Each row was made from one walk, in order. Every step used is in the known rows, and no mark comes twice. Write each row's walk.
Known rows:
f > b > d: [  1   7  -9  11  -9  -9  -3  -2   6   4  14   6   4  -4 -11 -21   9   1
  -2  -6  -2  -2  -4   0  12  -7 -15  -9   1  -5   3  10  -5 -10  22   0
  29  11   9   7   0   1  -5  14  -2   7   0  -5  -9   6  20   7  -6  10
  -5   6   7   8   2 -13]
j > w: [ -2   6   0  -9  29  -9   2  -3   0  -6  14   2  -1  -2  -3  -6 -13  -3
   5   1  11  -8   7  -1   2  19   0   8 -14   5   2  -3   4  13   2   2
 -22  18 -17  12  -7   9  -5  11 -13   6  11   6   9   9  -8   4   3   2
  -4  -4   6  22  -9   7]
d > b: [ -2  -1  -1  -4   0  -6   5   0   2 -11   3   1   9   1 -17   0  -1   5
   4   7   5   1  -4  -1   5   4 -12   4  -2   2  -5  -1  -3   7 -11   9
   4   5  -4   2   3   0   5  16   0  13  17  -7   2   1  -2   7  -1  -3
  -6   1   9  12  -3  -2]
b > f > q > e > w: [ -4  -6  21   3  -9  -5 -18  11   7  17  -2  13  28  26  20  16  20   0
   0  13  14  14  10 -17   1   9  -4  17  11  -5  -1  -8  26   2   1   5
 -12   4  -4   7  -9   9   5 -11 -12 -16  -4   2  16   5 -16  -2   8  11
  14 -20 -17 -18 -22   7]
d > b > f: [ -1  -9  -1  -4 -26 -21   1   5   6   2  -2  -2  18  11 -20   3  12   9
  10   4  12  -2   5  -4  18   3  -9   6   9   0  -6  -5   6  -5  -4  16
  12   9  -4  -3   1  -2   1  16  11  -1   7  -1  10   0  -7  -1  -7   2
   4   0   2   3  -5   8]
f > b: [  0   1   4  -3   3  -3   2   4  10   0  14  -1  -4   0  -4  -8  -2  -3
  -1   1  -5   2  -1  -6   3   3  -9  -6  -4  -5   5   9 -11   2   4  -2
  15  -1   0   6   0  -3   7  11 -10  14  10   3  -7   1   9   7 -11   6
  -3  -2   7  15   3  -9]
d > b > f > q: [  6  -6  -6  -3 -39  -7   3   8  -2  20 -10   3  21  25 -10  14   8  10
   8   3  17   5   6  -6  18   3 -10   5  23   9  -2  -2   2  -4  -8   9
  10   8   4 -11  -1 -10   8   4   8   3   1   0  20   3  -9   4  -6   9
  -1  -9  19  -7 -11   6]
f > q: [ -2   7  -4  -2  -8   9   3   2  -8  11   4   1   4   9   2  -6  -4  -3
  -8   4   2   6   0   2  -6  11  -9  11   9   2   4  -3 -13  17  -9  -3
  -7   5   3   8  -1   2  10  -5 -14  15  11  -1  13   4  -2  11   1   5
  -8 -10  16  -8  -3  -5]
j > w > e > q > f > b: [  9  -5  -4  -8  28  -5  12   5  24  31   2  17 -11   1   5  31 -19   2
  10 -17  10  -7  23  -5   7   0  -3 -14   7  -5  -9  -4   8 -11   5  16
   2 -13 -22 -22   8   2 -13   7   2 -12  -5  18  -7   6   6  -8  -4  -6
   9 -19   9  -8  -6   5]
j > f > q: [  0   8  -4   6  -7   6   7   1   1  19  -6  -6  -5   2  14  -2  -1   0
  -4   4  -3  10   2   6   3   9   0   6   3  14  -5   8 -16   4  -1  -3
   1  10  13  14  -2  -2   9 -12 -11   9  10   4   2   1  -3   1  -7   1
 -19  -2  25 -14   5  -5]
j > f: [ -8   7   0   4  11 -12   5  -1   9  -2   2 -11 -10 -11   4 -13   2   1
   0   6 -12   3   1   7   4   9   2   2 -12   5  -7   5 -10   4   3  -1
   0  11   4  22  -2   5   3   5  -6   6  17   6  -5  -3  -1  -5  -6  -4
 -14   7  10   4  13  -5]
j > f > d: [ -1   8  -2   8  -4  -7  -4   3   7  23   3  -8   1 -15   9 -15  16  -3
   1  -8 -11   2   6   5   9   2   6 -14  -9  13 -23  10 -12 -12  18   2
  14  18  17  30  -5   2   2   2   1  11  -2  -3 -11  -9  11  -2 -11  -4
 -12  17  15  11  20 -13]
w > j: [-11   3   5  -2  10   1  -3   3   2 -23  12  -3   2  -9 -11 -21 -14  -3
  -4  12  -9  -5   4  11   1   9   7  -6 -17   3  -8   0  -7   9  16   0
  -9   6 -14   8   3  22   9  12  -4   4   7   6   4  12 -13  12  12   0
  -8   3   0   9  12   0]
w > j > f > q > e > v > a: [ 16   2  11 -14   0  33  -1  -7 -10 -53 -19  10  -7  -4  34   2   1  -2
  -6  32  -7  15 -13  11 -12  -5  32   8  -5  16  10  23  -1  15  23 -14
  14 -23  14  -3 -17   2   8 -20   3 -12   0  24   7  10  -9  -5   5   1
  -9   9  -4  -9   7  -1]
e > w: [-19   4  12  11  20  -8  -8  -1  -6   2  17   3  10  -5   0 -11   0   2
  -1   8  -5   2   5  -8  -4  14 -10  10 -19  -8  -6 -12   4  14  -5  10
 -17  12  -7  18  -8  12   5   6 -13  -2  12 -10  -2   4 -11  -1  -2  -4
  -2   0  -9   1  -1  -5]
q > e: [ -3  -2  13 -10  24  -2  -4   1  17 -21   8   6   2   1   4  -6   6  -7
  -8  14   0   6  -6   0 -15   7   3   8  -3  -8   1  -1  11  12  -3  -9
  -7   3 -10  15   0  20  -2   9 -17   7  18   5   6   0   5  11  14   0
   5 -12 -21   7 -10  -1]
v > a: [  0  -1  -2  -3   2   2   8  -9  -9 -27   1  -5  -5 -14  -6 -19 -12  -1
   4   8  -5  -2  -8  -5 -10   7  10   5 -18 -12   4  -9 -16  31  -7  -9
  -2   9   2   5  -8  -1   3   6  -5   7  21   6   8   5   3   7  -6  -8
  -7   9 -11  -8   0  -3]
q > e > v > a: [  6  -2   6 -21  18  16  -5 -16  -9 -68  -2  12  -6  -9  15 -13   7  -7
  -8  28  -2   2 -19  -4 -26   1  16  25 -10  -9  23   1  12  30  -4  -9
   7 -15   4   0 -14   1  -3   5  -4   3  15   9   9  -1   5   0  -2  -3
   7  -4 -30   4  -7  -3]
e > f > b: [  8   5  17   5   6  -8   7   3  13   4  12  -7  -8   0   4 -15   6   4
  -6 -11 -13  -3   1  -1   7  -7 -12 -24   0  -5  -4   8 -11   0   6   4
  16 -10  10  -5   6   6  10  -8  -7   9   7  10 -20  11   8  -2  -6   2
   6   2  15  32   3  -8]
a > v: [-20   6  -8  -5   3  -3   3  -7 -14 -23   5 -15  -7 -15  -6 -17  -1  -2
  -3  11  -4 -10 -18   2 -10  10  -6   8  -6   1  30 -12 -10  18 -10 -10
 -14   4   0   3  -7   1   2  17  -9   8  12  -4  -1  -2  -1  10 -10 -12
  -7   0  -7  -2  -7   4]
v > e > q > f: [ -5  -1 -14   6   8  -3   3  -6  12  20  -6  -7 -14   2 -16  -6 -21  -3
  -1 -23  -6 -15  12   7  -7  -4  -1   9  -3 -23 -16 -14   5  -6 -30   0
 -13   2 -14 -16  16  -4 -11  -9  12  -1  -6 -12   4 -17   0  -9  11   2
   8  -9 -16  -9  11   9]
e > q: [-19   9  -1  -1  14  -4  12   2  14   2   7   9  -6  -2 -14 -21 -12  -6
  -2   0  -9 -18  12   0  -2   2   3  16  -2 -12  -9 -12 -11  15 -22   0
 -17  16 -15  -3   0   0   5  -1  -9   8  14 -10   2  -3   1   7   9  -1
  -7 -13  -1   1  10   0]
e > q > f > d > b: [  6   5  -9  14 -12   0  -2  -1  15  48  -8   8  15   0 -13   1   9   5
   8 -24  -1 -21  11   9  12 -10 -13 -14  15  -1 -38  -6   1 -22 -14  21
  24  -1   5 -16   5  -2  -7   1  24   1  -3 -17  -1 -12  13  -6  -5  -4
  -2  -1   7   4  10   4]
a > v > e > q > f: [-16   1 -22   5  -1   0   7  -9  -7   7 -13 -14 -21  -6 -15  -2 -21  -4
   0 -18  -5 -25  -5   8 -11  -7   1  11   0 -17  16 -18   1  -6 -34  -9
 -23  -6  -9 -23   7 -11 -13  -6  10  -8 -11 -13   0 -21  -2 -10  -1  -9
   4  -4 -22 -23   1  16]
w > j > f > d: [  1   6   3  10  -2   1  -8   8   9   5   8  -7   4 -22   3 -14   8  -2
   1   0 -17   0  11  17  16  -3  19 -27 -16  22 -30  16 -15 -19  40   2
  16  11   9  24  -1  12   5   1   9   0  -9   3 -10   3  -2  -2   2  -2
 -15  27  15  13  30  -8]
f > q > e > v > a: [ 13   1   3 -24  -1  30  -3 -11 -19 -50 -11  17  -2   6  26  -3   3  -7
 -11  24   3  12 -21  -7 -26   1  11  30   5  -1  27   6   3  31 -10 -14
   6 -19   9  -8 -16  -8   1 -10  -7   4   9  10  18   0   5   2   0   2
   6 -10 -16  -9 -13  -3]

Write each row's walk:
[  3   6   4 -22   7  21  -9  -7  -4 -34   1  19   0  17  25   2  13  -9
 -20  22   5  10 -13   2 -23   7  -4  29  14   5  24   9  14  17  -4  -4
   0 -18   5   2  -6   3   3  -3 -13   8   5   4  12  -2  -1   5   5   8
   7 -24  -5   9 -10  -3]
f > q > e > v
[  1  -7  -2 -22  34  -6   9   0   2 -12  16   9  -5  -6  -1  20 -15  -1
   3   4  16   6  10  -6  -8  17   6  -3  -9   3   3 -11   5  16   9  10
 -27   9 -24  14   1  10  -8  20 -14   1   6  15   3  15  -2  12   6  -9
   3  -7   7   3 -12   0]
j > w > e
[ -6  -1  -3   0   1  -6   4  -7 -22 -20  -1 -22 -21  -8 -10  -7  -5   0
  -8 -11  -4  -8 -15  -2  -9  -9   0  -4  -7  -5  25 -10  -5   5 -19 -14
 -26  -4   5  -8   9  -7   1 -12  -2   1  -4  -3 -14  -5  -4  -1   4  -9
   9   9  -6  17  -3   7]
a > v > e > f
[ 10   6 -14  18 -14 -11 -10  -5  13  31   2   0  11  -3  -3 -15  11   7
  -2 -18  -4  -9  -7  11  15  -6 -19 -22   5 -11  -6   6   3 -21  22  10
  42  -3  14  -5   4  12 -15  13  13  -2  -4   0  -7   4  18 -10 -18   8
  -2   2   4  -5   0  -2]
q > f > b > d
[  0   2  -4   0 -16   8   7  -4 -32  -5 -10 -17 -16   6   1   6  -7   0
 -11 -16   0  -1 -15  -4  -9  -7  -4  -1   8   4  30  -7 -13   4 -21 -17
 -29 -10  12 -16   5 -15   5 -27  -4   5  -8  -5  -7  -3  -3   3   2  -1
   9   2   7  -1  -9   8]
a > v > e > f > q
[  5  -1   0   1 -14   0  -6   3  -2  12   7   4  16  -5 -14   1  13   3
   6  -7   3   0   0  -1   8  -2  -9 -10   4   9 -22   2  -4  -9   1  14
  17   9   9  11   2  -3   2  14   7  19   5 -15  -2  -7  12   8  -8  -3
  -5  13  10  21   6  -8]
f > d > b
[  8   3   1  11 -15  -9  -3   5   5  21  -6  -7   9  -9  -3   3  22   7
  11  -4  -1   4   1   3  19  -4  -1 -15   0  21 -28  16  -9 -20  12  11
  27  10  18  19  -3  -7   1   7  12  10   2 -10 -13 -10  11  -5 -13  -6
 -14  23  22  12  16 -10]
j > f > d > b
[-23   0 -15  -4   6   0  10  -4 -14 -20  -3  -9 -24  -9 -21  -9 -21 -10
   0  -6  -3 -17  -5  -2 -13  -8   8  23  -5 -12  21 -15  -9   6 -36 -18
 -35   9 -14 -10   3 -22  -4  -4  -3   3  -6 -20  -3 -17   0   6  10  -5
   1  -3 -17  -9   4   8]
a > v > e > q
[ 12  -9  10  -6 -23  -3  -5  11  16   8 -15  12  24  32   2  27  18   3
   5  12  23  15  -1  -7  11  -1  -4  11  30   7  -3   2  18  -8  -7   1
  11  -6  -1 -10   1   2   5  -1   3  -3   3   5  22   0  -7   5   6  13
   8 -16  -2  -9 -20   9]
d > b > f > q > e
[-23  -5   0   5   7  -5 -11  -6 -34 -14   5 -16  -5  -8  -9   2  -8  -1
   6   4   0   0 -10 -15 -11   4  -6  14 -21  -9  23 -15   7   3 -18  -7
 -37   8 -10   8  -4 -14  -2   3  -7  -6 -10 -18  -6 -12 -11  -4  -2  -7
   5  10 -25  -3  -8   1]
a > v > e > w
[  8  -3   8 -14  37 -12  13   1   5  -7  15   6  -7  -1   6  18  -4   5
  -4  -6  11   2  10  -5  -1   6   3 -19  -6   3  -4  -8   3  13  12  15
 -25   1 -15   2   6  17  -4   2 -12  -5   7  23  -8  22  -5   3  13 -12
  10  -5  13  20  -9   1]
j > w > e > f
[ -7   8  16  24   0   9  -6   8  -8  19  -2  -2  11  -2  18  -1  -6   5
   2  14 -10  14  14   4  14   9   8  -7 -12  17 -15  11  -6  -1  23   5
 -11   2   1  14  -9  13  17 -18  -4 -15  -6   3  -2  15 -23  -9   4   2
 -17  11  19  -4  15  -4]
e > w > j > f > q
[  1  -4  10   1  -4  -5   6  -1 -12 -12   1 -21 -22  -5  -6   0  -3   0
  -2 -14  -8  -4 -15  -9  -2 -16  -2 -17  -3  -3  27   6 -11  -9  -6 -14
  -5 -17   9 -14   6 -17   0 -10  -3   5 -12   1 -23  -4   8  -4 -10  -4
  16  11   0  23  -2   2]
a > v > e > f > b
[  4   0   7  -9  10  12  -4   5  12  -5   0  11   7  14  14   4   5  -7
 -11  11   7  11  -4  -5 -16   8   2  14  15   2   4   0   6  14  -6 -11
  -7  -4  -1  10   1   9   5  -5 -19  10  11   6  17   1   2  15  13   6
   2 -20  -7  -4 -16  -2]
f > q > e
[  3  -6  -4  -3   7   0  13   7  31  27   2  12 -10   0  -2  17 -10   1
  -1 -15  -5  -3  16  -4  -5  -9  -8 -15  13 -17 -16  -8  -3  -6  -1  12
  17 -22 -11 -19  13   2  -4  10   5  -4  -4   7 -11  -1  15  -4  -5  -8
  10 -19   3 -19   2  -7]
w > e > q > f > b
[ 10  -7 -11 -38  25  11  10 -16 -25 -61   6  17 -12 -14   9  14 -16   0
   3  17  14   5  -3  -8 -20  10  13  14 -17  -2  25  -6   2  37   8   8
 -14  -3  -9  -3 -16  -9 -10  18  -4  -6   3  19   4  12  -2   0  -6 -15
   5   4  -4  -2 -11  -4]
j > w > e > v > a
[ 21 -12   2 -25 -34  15  -2  -8 -15 -39 -25  17  15  22  14  22  19   4
   4  24  23  11 -15  -9  -4  -7   7  23  25   2  20   8  18  11  -9   2
  24 -16  14 -25 -16 -17   0  -5  14  -9   0  11  23  -1  -5  -3  -8   7
  11  -7 -14 -17 -21   8]
d > b > f > q > e > v > a
[  1  10   4   6  -5  13   4   6   2   6  -5  -6   0  -4  10  -4  -9   0
  -3   9 -10  10   6  16  11   5  11  -9  -4  21 -11  16 -17  -1  22  -6
  -1  -2   5   9  -3   9  14 -14  -3   0   2  11   5  13 -16   3   5   4
 -20  10  27  -9  12  -1]
w > j > f > q
[  8   2 -23  18  -9  -8  -3  -4  14  36  -4   5  -8   2 -17  -8  -8  -1
   2 -36  -4 -16   9   5  11 -22  -9  -6   7 -24 -14   2   7 -31  -5   1
  23   1   0 -25  16 -13 -21  -8  20  -8 -24 -15 -13 -12  17 -14   1  17
   4   1  -5  -3   9   1]
v > e > q > f > b > d
[ -3  -8  27   8  -6   1 -18  15   9   5   1  12  32  20  16  11  10  -1
   2  21  10  14  14  -7   8   6   9   1   5   2 -12  -1  25  -6  23   3
 -11  -3 -13   1  -6  22   9 -11  -3 -27 -16   7  15  19 -27   1  20  16
  11 -10 -18 -10 -12   7]
b > f > q > e > w > j
[-11  -2   6  15  -8  11  -8   4 -34   1 -13 -18  -5  -8   8  15 -14   2
   6   6  -5  13  -4  -1   3   0  11   0 -14  19  14   6  -2 -12  10 -14
 -29  -4   0   6  -6 -13   9 -21   1 -21 -25  -7  -7   0 -24  -8   4  -3
 -12  23   2 -16   7   2]
a > v > e > w > j > f > q
[  6  -1 -20  10  -2  -3   9   2  27  35   2  18   0  -4  -8   8   3   3
  -2 -22  -3  -6  12   6   6 -16 -12 -17  19 -18 -17  -7   3 -19  12  17
  30  -8  -4 -21  13   3 -15  10  13 -12 -12   0 -17   4  24  -2   1  -3
   3  -9   4 -25   6  -8]
w > e > q > f > b > d
[ -5  -4 -13   8  -8   1   6  -2  -2  15 -12 -14 -26  -4 -12   5 -19  -3
   7 -20  -6 -19  -6  -1  -3 -16  -5  -1   5 -15  17  -5  -4 -19 -25 -11
   3 -17  -1 -33   8 -22 -10  -3  12  -7 -18  -8  -9 -19   8 -15 -10  -3
  12  -3 -14 -12   1   9]
a > v > e > q > f > b
[ 12  -1  -9  11 -18  -4 -11  -2   5  41  -5  -5  21  -2  -7   6  17  10
   5 -18  -1  -5  -2  11   9  -2 -18 -23   5   6 -27  -3   4 -20   3  22
  32  -8  15   0   7   8  -8  15  22   6  -1 -10   1 -12  13  -8 -14  -4
   3  11   5   6   3   1]
q > f > d > b
[  5  -6   7 -10 -15  -3  -5   8  18   4  -5  10  18  24  11  11  15  -5
  -4  10  13  11   3  -9  -1   7   6  15  23   0   4  -3  16   1  -1  -5
   1   0   0   1  -2   6   2  -5  -8  -1   0  10  23   4  -4   6   6  14
  10 -23  -7 -19 -16   8]
b > f > q > e
[  8   3  20   3  10  14  -2  10  18  -9 -10   4   1   4  23  12   0  -3
  -4  20  -3  18   1  11   1   2  22  -7   2  21 -12  21   3  -6  23 -12
   0 -11   0  12  -2  18  11 -15  -8  -8   2  15   5  11 -11   4  18   8
 -13  -2   7  -8   3   2]
w > j > f > q > e
[ 11  10   6  15  -7 -15   1  -3   7  10  12   1   6  -2   1 -24  18   6
  -8 -17  -7  -6  -4   5  18 -15 -14 -26   4  -5  -6  11  -6 -11  21   6
  31   4  16  -5   4   9  -2  -6   1   0   0   2 -25  15  16  -1  -2   8
   1   9  15  27   4  -8]
e > f > b > d
[  7  -7  15  24  -7  -2 -20  10 -12  18  -2  -6  15 -10 -10  21   4   9
  19  -5  -7  11  15  -2  21 -12  11 -24 -24  19 -40  17   9 -40  25  14
   3   8   0  19   3  -7   1  -8  24 -15 -28 -20 -20  -7 -12 -14   6   0
  -5  44   6  20  25  -9]
v > e > w > j > f > d > b
[-15  -6 -13  -7   1  -4   0  -7 -25 -27   1 -17 -17 -11 -15  -6 -13  -6
   0   0   2  -5 -16  -5 -16   2   2  14 -13  -4  34  -9  -4   5 -18 -18
 -25   8  -7   5   5 -16  -4   9  -5   9  -4 -12  -1 -13  -3   5  -2  -6
   4   7 -18  -2  -3   3]
a > v > e
[-10  -1 -25  10 -13   2  -3  -6 -10  31  -9 -15 -10 -11 -12  -3  -5  -5
   3 -31  -5 -27  -1   8  -5 -12   1  -3   4  -6  -1 -15  -2 -22 -21  -8
  -7   0   3 -14   8 -18 -17  -5  20  -5 -24 -23  -5 -28  13  -7  -3  -6
   7   8 -17 -16  10   9]
a > v > e > q > f > d
